What can hang from each mark:
Z329: Z316 Z863
Z825: Z227 Z863
Z227: Z828
Z858: Z316
Z828: Z253 Z316
Z253: Z329 Z858
Z316: Z227 Z329 Z858

Every row comes from one small tree of marks. The marks that hang from a mark follow it in brackets, in the order of their numbers. Every link used is in the known rows. Which tree was each row made from?
Known rows:
Z825(Z227(Z828(Z253(Z329) Z316(Z858))) Z863): [-2.92 -0.41 -3.31  1.71 -2.85 -4.24  6.39 -1.10  1.53  1.01 -0.40  0.22
 -5.98  3.96  1.68  5.20 -1.33 -1.58 -3.75]
Z253(Z329 Z858(Z316(Z227))): [-3.59 -1.65 -1.64 -1.15  3.46 -0.24 -0.44 -2.65  3.25  1.49 -0.57  2.96
 -1.28  1.33  0.86  2.99  2.34  1.05  4.54]
Z828(Z253(Z858) Z316(Z227 Z329)): [-2.18 -2.98 -2.73 -0.60 -0.30 -3.79  4.26 -0.22 -0.94 -0.66 -3.44  0.89
 -4.37 -0.83  3.65  5.23 -2.05  0.19  0.92]
Z316(Z329(Z863) Z858): [-1.00  0.50 -6.03 -4.53  2.42  0.15 -0.75  0.54 -0.09 -1.72  2.93  1.72
 -2.03  1.64 -2.30  1.15  0.04 -2.34  0.41]
Z329(Z316(Z227(Z828(Z253)) Z858) Z863): [ 0.14 -2.61  0.07 -1.12  1.80 -6.39  5.49  1.48  1.54  3.78  3.25  2.48
 -4.91  2.73 -1.07 -0.86  0.21  0.87  0.26]
Z825(Z227 Z863): [-4.24 -0.99 -4.53  2.21 -3.75  0.17  1.59  0.28 -1.26  1.15  2.28 -1.05
 -1.40  3.27 -0.19  1.00  1.27 -1.26 -1.34]
Z825(Z227): [-4.13 -1.19 -1.82  0.94 -1.51 -1.21  2.51 -0.50  0.50  0.70  0.27  0.28
 -3.11  1.39  1.65  1.47  0.89 -2.01  0.17]
Z858(Z316(Z227(Z828(Z253)) Z329(Z863))): [ 0.46 -0.99 -0.88 -0.47  3.11 -2.73  3.33  0.34  0.84  4.36  0.98  3.00
 -5.29  2.38 -1.36 -2.49  0.95 -0.29  0.60]
Z329(Z316(Z858) Z863): [-2.15 -0.68 -3.69 -4.81  1.09 -4.67  2.19 -0.07  0.10  0.05  4.29  2.79
  0.07  2.36 -3.03 -0.55  1.59  0.96  1.10]
Z316(Z227(Z828(Z253)) Z329(Z863) Z858): [ 1.23 -1.37 -2.14 -0.67  2.76 -1.54  2.46  2.09  1.22  2.04  1.84  1.40
 -6.89  1.93 -0.12  0.89 -1.19 -2.49 -0.31]
Z316(Z227(Z828) Z329 Z858): [ 0.64 -1.08 -1.30 -1.32  3.60  2.39  2.26  0.04  1.93  2.23  0.87  1.82
 -6.10  0.57 -0.58 -0.37 -1.79 -3.81  1.10]
Z227(Z828(Z316)): [-0.99  1.55 -0.34  0.51  0.00 -4.43  6.42  0.01 -0.62  1.10 -3.13 -0.12
 -4.51  1.02  0.18 -1.09  0.64  1.71 -0.19]
Z329(Z316(Z227)): [-3.01 -2.97 -0.36 -1.69  0.96 -2.81  3.39 -0.73  0.13  3.27  2.00  2.05
 -2.05  0.26 -0.78 -1.60  0.45 -0.26  2.33]
Z828(Z253 Z316): [-2.84 -0.43 -0.87 -0.69 -2.23 -7.58  6.26  0.50 -1.73 -0.63 -3.39 -0.45
 -2.95 -1.75  1.94  2.00 -1.06  1.43 -0.82]
Z253(Z329): [-3.01  1.37 -2.09 -0.91  1.65 -0.54 -0.39 -0.61  1.98 -0.97 -0.63  0.80
 -2.33  0.94  1.32  2.85  0.90 -1.86  2.24]
Z329(Z316(Z227(Z828)) Z863): [-0.39 -1.40 -0.78  0.32  2.45 -3.48  3.89  0.77  0.62  4.73  3.24  1.95
 -4.36  4.55 -2.04 -3.46  2.80  1.32  1.66]
Z227(Z828(Z253(Z858))): [-0.16  0.20  1.53  3.32 -0.40 -4.54  3.70  2.08  1.54 -1.30 -3.80 -0.40
 -3.53  1.40  4.60  3.64  0.46  2.30  2.11]
Z828(Z316(Z329)): [-2.41  0.56 -4.00 -3.05  0.24 -2.04  3.72 -1.24 -1.65 -1.05 -1.89  1.10
 -2.86 -0.40 -0.23  0.99 -1.08 -1.34 -0.32]
Z316(Z227(Z828) Z858): [-0.19 -1.19  0.28  0.15  2.69 -0.20  3.25  0.93  1.79  3.05  0.60  0.49
 -5.41  0.17 -0.66 -0.84 -0.41 -0.91  1.39]

Write each row's tree:
[-2.25 -1.94 -2.07 -3.36  2.90  1.06  1.14 -2.08  0.46  3.26  0.97  3.35
 -2.25 -0.65 -2.18 -2.29  0.13 -1.97  2.15]
Z858(Z316(Z227 Z329))
[-0.25 -0.80  0.01 -1.22  3.94  1.16  3.05 -1.67  1.61  4.74 -0.01  3.26
 -4.56  0.86 -1.87 -3.66  0.58 -1.71  1.96]
Z858(Z316(Z227(Z828) Z329))
[ 0.11 -0.67 -3.02 -0.30  4.41  0.46  0.72 -0.68  1.39  2.86  0.95  3.24
 -3.41  4.51 -1.48 -1.19  2.98  1.52  2.85]
Z253(Z858(Z316(Z227(Z828) Z329(Z863))))
[-0.40 -3.07  2.47 -0.96  1.17 -5.49  6.69  0.57  2.27  3.56  1.10  2.53
 -5.01  0.12  0.65 -0.19 -1.65 -0.40  0.95]
Z329(Z316(Z227(Z828(Z253)) Z858))
[-0.29 -1.99  1.82  4.15  0.40 -3.19  3.70  2.29  1.79  1.39 -2.89 -0.30
 -5.26  1.13  4.45  3.13  0.29  1.64  2.47]
Z316(Z227(Z828(Z253(Z858))))
[-0.74  0.27  0.56  2.17 -1.35 -7.37  6.93  1.04  0.02 -1.18 -5.47 -0.41
 -4.23  1.04  4.21  3.92 -0.11  3.79  0.47]
Z227(Z828(Z253(Z858) Z316))
[-3.35 -3.41 -0.15 -0.25  1.12 -4.51  2.12 -0.98  3.19  0.42 -0.39  2.61
 -2.52  1.55  4.22  6.11  0.00  0.20  3.74]
Z828(Z253(Z329(Z316(Z227)) Z858))
[-1.75 -0.78 -3.03 -4.45 -0.45 -4.79  5.12 -0.47 -0.95 -2.12 -2.10  1.60
 -3.44 -2.47  0.91  3.42 -3.63 -2.02 -1.48]
Z828(Z253 Z316(Z329 Z858))
[-0.45 -1.10  1.14  0.90  2.85 -2.21  2.97  0.65  4.21  2.05 -0.60  1.16
 -7.19  0.50  2.50  3.57 -1.72 -2.72  1.06]
Z316(Z227(Z828(Z253(Z329))) Z858)
[-1.81  0.94 -4.81 -4.31  2.61 -0.88 -0.10 -1.16 -0.40  0.54  2.03  3.24
 -0.31  2.12 -3.39 -2.18  2.41 -0.20  1.24]
Z858(Z316(Z329(Z863)))
[-2.82 -1.01  0.27 -0.90 -0.54 -5.51  2.56 -0.25  0.96 -0.95 -2.68  1.95
  0.57 -0.64  2.16  2.64  1.36  3.34  2.87]
Z828(Z253(Z858(Z316)))
[-2.46 -2.77 -2.57 -3.38  2.29 -5.28  1.96 -0.29  2.66  1.74  4.08  3.20
 -3.38  2.17 -0.38  3.16 -0.06 -1.21  1.30]
Z828(Z253(Z329(Z316(Z227 Z858) Z863)))
[-0.02  1.03 -2.43 -3.39  1.85 -1.69  5.31 -1.00  0.07 -0.42 -1.85  1.93
 -5.05  0.47 -0.81  0.48 -2.00 -1.61 -0.81]
Z227(Z828(Z316(Z329 Z858)))
[-0.81  0.93 -0.90 -1.61  0.63 -4.28  6.46 -0.26  0.11  0.52 -1.95  0.68
 -4.33  0.26 -0.80 -0.11 -0.51  1.07 -0.55]
Z227(Z828(Z316(Z858)))
[-2.87 -2.29 -2.79 -2.86  0.68 -3.09  4.80 -0.58 -0.99  1.66 -0.18  0.56
 -3.84 -1.87 -1.30  0.67 -1.23  0.32 -0.02]
Z828(Z316(Z227 Z858))
[-2.08 -1.28 -1.67  6.11 -4.22 -2.58  3.78  1.78  0.60  0.14 -0.90 -1.34
 -3.64  4.90  4.15  4.69  1.07  1.06 -0.86]
Z825(Z227(Z828(Z253(Z858))) Z863)
[-2.81 -0.57 -3.16 -1.17  0.88 -6.68  0.83 -0.23  2.36 -2.19  0.77  2.63
 -0.79  4.40  2.92  6.17  2.19  1.91  2.90]
Z828(Z253(Z329(Z316 Z863) Z858))
[-1.86 -0.91  1.75  3.85 -2.01 -4.09  5.71  1.09  1.80  1.81 -1.72 -0.15
 -6.42  2.02  3.99  1.81 -0.06 -1.51 -0.90]
Z825(Z227(Z828(Z253)))
[-0.62 -2.46  1.14 -1.74  2.46 -2.51  5.20 -0.57  2.09  3.96  2.23  2.85
 -4.19  1.27 -1.46 -2.05 -0.16 -0.54  1.84]
Z329(Z316(Z227(Z828) Z858))
[-0.73  0.46 -0.87  0.94  1.69 -6.61  2.42  0.46  3.51 -0.79 -0.06  2.66
 -3.18  6.07  3.32  4.86  2.56  2.38  2.52]
Z227(Z828(Z253(Z329(Z316 Z863) Z858)))
[-2.67 -3.44 -1.01 -3.90  1.63 -2.62  3.44 -1.02  1.03  2.45  3.09  2.82
 -1.76 -0.53 -1.83 -0.76 -0.59 -0.79  2.07]
Z329(Z316(Z227 Z858))
[-2.20 -2.89 -3.35 -4.05  2.11 -3.41  2.24  0.03  0.23  2.59  5.30  2.67
 -1.69  2.04 -3.34 -1.25  1.27  0.36  1.35]
Z329(Z316(Z227 Z858) Z863)
[-1.07 -1.40  1.09  1.26  2.62 -1.28  2.95 -0.74  1.95  3.54 -1.52  2.11
 -2.74  1.87  0.18 -0.99  2.58  3.16  3.71]
Z253(Z858(Z316(Z227(Z828))))
[-0.05  0.41 -0.94  0.69 -0.32 -4.79  5.84  0.16  0.09 -1.91 -5.44  1.00
 -4.85  1.19  4.11  4.49 -1.30  0.97  0.28]
Z227(Z828(Z253(Z858) Z316(Z329)))
